Each row comes from the steps of one walk. Every step used is in the known rows, and no mark comes twice. Write the walk behind each row, first mark first.
Known rows:
j/x/h/q/s/l: [+2.72,-3.25,-0.44,-3.49,-3.42,+0.85,+2.32,-1.02,-1.56,+0.27,-2.58,-0.45,+0.51,+0.17,+1.48,+0.72,-2.48,-4.08,-3.96,-5.07,+1.39,+1.45,-2.25,+3.47]
q/x: [+0.10,-2.02,-0.20,+2.69,+2.40,-1.77,-1.60,+0.93,+1.37,-0.12,+0.30,+1.46,-1.04,-1.47,+0.07,+0.74,-0.72,+2.48,+1.12,-0.31,-0.31,-3.07,+2.70,-1.01]
f/h: [+4.48,+2.40,-0.12,+0.55,+0.61,-2.10,-0.34,+3.45,+3.04,-0.05,+0.55,-2.43,+0.97,-2.27,-4.58,-0.44,+0.64,+0.21,+1.49,+4.72,+0.76,-2.52,+0.69,+0.12]
h/x/u: [+2.45,+3.69,+0.74,-5.00,+0.82,+0.80,-0.43,+0.00,+0.97,-0.31,-0.33,+0.60,-1.77,-0.59,+1.98,+0.72,+1.07,+3.40,+0.75,+2.61,+0.83,-1.34,-0.09,-0.23]
l/x: [-1.98,+3.28,+0.49,-1.90,+0.49,+0.51,-3.17,+0.21,+1.29,+0.58,-0.77,+0.89,+0.33,-1.29,+0.31,-0.33,-0.33,+1.77,+0.44,-0.09,-0.68,-0.81,-0.26,-1.63]
s/l/u/x/h/q: [-0.93,-2.63,-0.98,-2.89,-2.93,+1.07,+3.46,-0.95,-2.23,-0.45,-2.00,+0.10,-0.93,-1.37,+1.05,+0.77,+0.87,-2.27,+0.40,+0.28,+1.75,+4.82,-3.13,+0.89]
q/s: [-0.04,+1.18,-0.81,-3.64,+1.03,-0.70,+0.59,+0.99,+1.20,+1.99,+2.32,-1.63,-0.14,+0.36,+1.35,+0.85,-0.89,+0.55,-1.33,-3.11,-1.58,-3.27,+0.37,-0.20]
l/u/x/h/q: [-1.88,-2.00,-1.74,-6.09,-3.09,+1.88,+3.39,-1.02,-0.03,+0.95,-4.66,+1.60,-0.50,-1.64,+3.64,-1.05,+1.92,+1.27,+0.89,+1.81,+2.16,+1.62,-1.78,+1.34]
h/q/x/s/l: [-4.76,-2.26,+1.90,+7.58,-1.90,-1.49,-2.84,-0.05,-2.97,-1.60,-0.21,-0.24,-2.75,+1.69,-1.86,-1.17,-0.92,-2.76,+0.88,-4.38,-3.30,+1.29,-2.51,-0.51]
s/x/u: [+3.00,+1.82,+0.59,-4.09,+2.42,-1.00,-4.15,+0.10,+0.70,-1.77,-0.10,+0.45,+0.07,-1.61,+1.35,+2.96,+1.29,+3.78,+1.63,+1.30,-0.17,+5.25,-0.34,-1.75]
j/x/s/l/u: [-7.02,-2.93,+1.24,+1.22,-1.86,+0.80,-1.88,-0.61,+0.01,-1.14,-0.68,-0.50,+1.55,+0.92,-2.71,-1.66,-1.42,-2.06,+0.33,+0.57,-1.03,+1.42,+0.15,+1.51]
u/x/h/q: [+3.53,-2.96,-1.47,-1.74,-2.24,+1.10,+5.55,-0.33,-0.42,-0.01,-2.80,+1.09,-0.89,-1.36,+3.01,-1.00,+2.03,+0.18,-0.26,+1.37,+3.14,-0.18,-1.50,+1.11]
j/x: [+1.55,-3.34,-0.05,-1.47,-0.27,-0.13,+0.35,-0.04,+2.77,-0.41,-1.75,+0.90,+0.54,-1.87,-1.09,-0.29,-0.85,+1.60,+0.18,+0.81,+0.30,-3.10,+2.98,+1.15]
l/u/x/s/q/h: [-2.81,-1.02,+0.95,+1.13,-0.71,+0.44,+1.42,-0.77,+0.59,+2.37,-1.20,+1.03,+1.21,+1.23,-3.22,-0.07,+1.09,+0.06,+2.48,-0.05,-1.69,-0.32,+5.30,+0.31]
l/s: [-0.96,+0.79,-3.43,+0.04,-0.63,+0.19,-1.55,+0.09,+0.96,+0.08,+1.75,-2.28,+0.45,+0.65,-0.23,-0.70,+0.14,+0.21,-1.97,-0.26,-1.67,-2.99,-1.04,-1.11]
u/x/s/q: [-1.68,-2.63,+0.93,+3.79,-1.76,+0.74,+3.45,+0.56,+0.56,-0.54,+0.81,+0.87,-0.35,+1.64,+0.34,-0.99,+2.05,-0.36,+0.61,+1.45,-1.64,-2.51,+5.60,+0.03]
l/u/x/h: [+0.16,-2.62,-1.93,-4.13,+0.51,+1.72,+4.85,-0.39,+1.21,+0.63,-1.56,+1.35,+1.55,-1.84,+3.28,-0.67,+1.12,+1.69,+0.48,+5.12,+4.04,+0.39,+1.00,+1.03]
q/s/l: [+0.72,+0.45,+0.02,-0.08,+1.17,-1.28,+0.53,+0.83,-0.64,+0.32,+5.03,-3.10,-0.25,+0.16,-1.52,+2.81,-1.95,-2.76,-2.07,-4.43,-1.81,-0.14,-0.40,-0.30]
u/x: [+2.41,-2.92,-0.22,+0.49,+1.78,-1.29,+4.68,+0.44,+1.48,-0.08,+1.36,+1.53,-0.79,-1.21,-0.48,+0.92,+0.12,+1.39,+0.06,+2.04,+0.32,-2.36,+2.58,-0.67]
l/u/x/s: [-6.72,-2.14,+0.62,+0.53,+0.42,+0.61,+2.20,-0.03,+0.62,+0.69,-0.17,+1.55,+0.26,+1.87,+0.63,-2.54,+1.39,+1.41,+1.50,+3.46,-1.12,-1.05,+0.26,+0.39]
f/h/x/s: [-0.68,+5.50,+2.30,+4.12,+0.92,-0.82,-0.72,+2.43,+1.15,-0.25,+0.63,-0.45,+0.53,+1.98,-2.18,-4.29,+0.39,-0.34,+0.75,+5.19,+0.50,-4.00,-1.58,+1.38]

Write each row's walk:
[-8.44,-2.19,+1.71,+5.29,+0.88,-0.86,-3.64,+0.07,-1.20,-0.94,+1.37,+0.20,-0.08,+1.47,-1.46,-0.72,-1.61,-0.99,+1.52,-0.95,-1.64,+1.41,-0.32,-0.52]  q/x/s/l/u
[+3.66,+1.23,-1.04,-0.74,+2.45,-0.17,-2.54,-0.19,+0.82,-1.78,+0.37,-0.28,+2.27,-2.31,+3.71,-0.07,+0.44,+0.70,+0.60,+2.84,+3.28,+3.77,-1.27,-0.83]  s/x/h
[+1.47,+2.29,-1.98,-2.86,+1.71,-0.37,-5.64,-0.54,-0.22,-1.17,+0.31,-0.08,+1.21,+1.18,+1.78,+2.60,+0.38,+2.01,-1.93,+0.01,-1.83,+4.64,-2.35,-1.39]  l/s/x/u
[+1.31,+2.60,+1.47,-2.62,+0.47,+0.56,-2.61,-0.08,-0.87,-1.49,+0.14,-0.57,-0.34,-1.09,-1.42,+2.96,-0.65,+0.33,-0.67,-0.40,+0.02,+4.04,-1.37,-1.65]  s/l/x/u
[+2.66,-1.95,-1.44,-4.30,-1.07,+0.93,+6.50,-0.95,-1.18,+2.02,-1.99,+1.52,-1.00,+0.86,+5.27,-0.04,+0.14,-0.79,-3.04,-2.65,+1.82,-1.03,-2.16,+2.25]  u/x/h/q/s
[+6.65,+4.20,+1.04,-3.40,+2.28,+0.17,-0.05,-0.21,+0.27,+1.72,-0.26,+0.27,-0.78,-1.05,-2.53,+1.43,-0.17,+2.83,+1.13,+0.71,+1.57,-1.34,+0.48,-0.10]  q/h/x/u
[-1.95,-2.66,+0.00,-0.08,+0.83,-0.94,+2.35,-0.48,-0.36,-0.65,+2.60,+0.61,-0.88,-1.00,-2.20,+2.91,-0.60,-0.76,+0.82,+1.33,-1.00,+2.50,+0.45,-0.57]  s/l/u/x
[-2.26,-0.43,+1.28,+6.15,-0.46,-0.14,-0.22,+0.88,-0.85,-1.92,+4.01,-3.95,+0.40,+1.19,-3.14,-1.98,+0.46,-2.95,+0.54,+0.52,-1.07,+0.45,-1.37,-1.07]  x/s/l
[-1.60,-3.02,+0.86,+4.58,+1.36,-0.41,+4.42,+0.25,+0.50,-0.44,+1.31,+1.15,-0.30,+2.09,-0.01,-2.33,+1.10,+0.70,+0.00,+3.09,-0.31,-2.89,+1.02,+0.12]  u/x/s
[+2.07,+1.79,-3.84,+0.33,+1.47,+0.55,-3.69,-0.79,+0.02,-1.30,+0.73,-0.61,+3.05,+0.42,+4.10,-0.52,+0.08,-0.49,-2.72,+1.45,+1.77,+3.03,-3.00,-0.85]  l/s/x/h
[+1.18,+3.56,+2.79,+7.55,+1.97,-0.92,-0.42,-0.46,-2.18,+0.08,+4.17,-1.31,-0.21,+1.66,-5.80,-1.45,-1.93,-3.11,+0.54,-0.96,-0.21,-0.52,-1.85,-0.02]  q/h/x/s/l
[+1.61,-1.93,-4.23,+2.50,-1.65,+1.50,-1.51,+0.04,+0.61,-0.65,-1.74,+0.45,+1.77,+0.34,+4.56,+0.55,+0.03,-0.65,-2.97,-0.62,+1.32,-2.51,+4.40,+0.02]  l/s/q/x/h
[+2.81,-1.97,+1.24,+5.42,-0.07,-0.21,+3.37,-0.13,+0.46,+1.11,+0.50,+0.54,+0.64,+1.46,-4.02,-0.34,+0.95,-1.02,+1.04,-0.27,-1.02,-2.31,+6.22,-0.24]  u/x/s/q/h
[+0.53,+4.12,+1.99,+4.27,+1.74,+0.09,-0.48,-0.18,-0.30,+1.77,+1.42,+0.01,-0.06,+1.84,-3.18,-3.43,-0.89,+0.26,+1.50,+0.15,-0.11,-3.88,-0.72,-0.03]  q/h/x/s
[-4.06,+4.37,+2.66,+3.15,+1.25,-0.21,-2.91,-1.27,-1.91,+1.44,+2.72,-1.03,+0.16,+1.92,-5.06,-1.46,-1.76,-2.15,+2.01,-0.66,-0.78,+1.23,-2.53,+0.52]  q/h/x/s/l/u
[+3.43,-2.35,-1.64,+1.33,-0.97,+0.90,-0.05,+0.80,+1.55,-0.91,-2.29,+0.55,+0.86,-2.40,+3.85,+0.63,+0.71,+1.06,+0.42,+0.90,+2.91,-2.10,+6.74,-0.05]  s/q/x/h
[-1.88,+4.00,+1.44,-7.32,-2.23,+0.85,-3.00,-0.76,-3.19,+1.06,-2.28,-0.09,-2.24,+1.83,+0.94,+3.96,-1.46,-1.36,-2.90,-7.49,-3.29,+5.27,-4.88,-0.05]  h/q/s/l/x/u
[-2.32,+3.63,+1.14,-1.12,+1.77,-0.63,-2.51,-0.06,-1.32,+1.06,+2.66,+0.23,-0.36,+1.05,-0.10,+3.04,-3.33,-2.72,-3.32,-5.59,-2.24,+1.26,-1.88,-0.56]  q/s/l/x
[+2.37,+0.33,-1.99,-3.44,-4.12,+1.72,+0.94,+0.13,+0.05,+0.07,-3.08,-2.38,+0.15,-2.41,+2.78,-2.50,+2.10,+0.34,+1.13,-0.17,+2.03,-0.15,-2.65,+0.16]  x/h/q
[+0.71,-1.61,+0.21,-3.14,-1.47,-0.89,-2.88,+0.22,-0.42,-0.12,-4.56,+1.47,-3.10,-1.03,+1.35,+1.88,+0.92,+3.56,+1.23,-2.80,-1.16,+0.90,-0.07,-0.32]  h/q/x/u
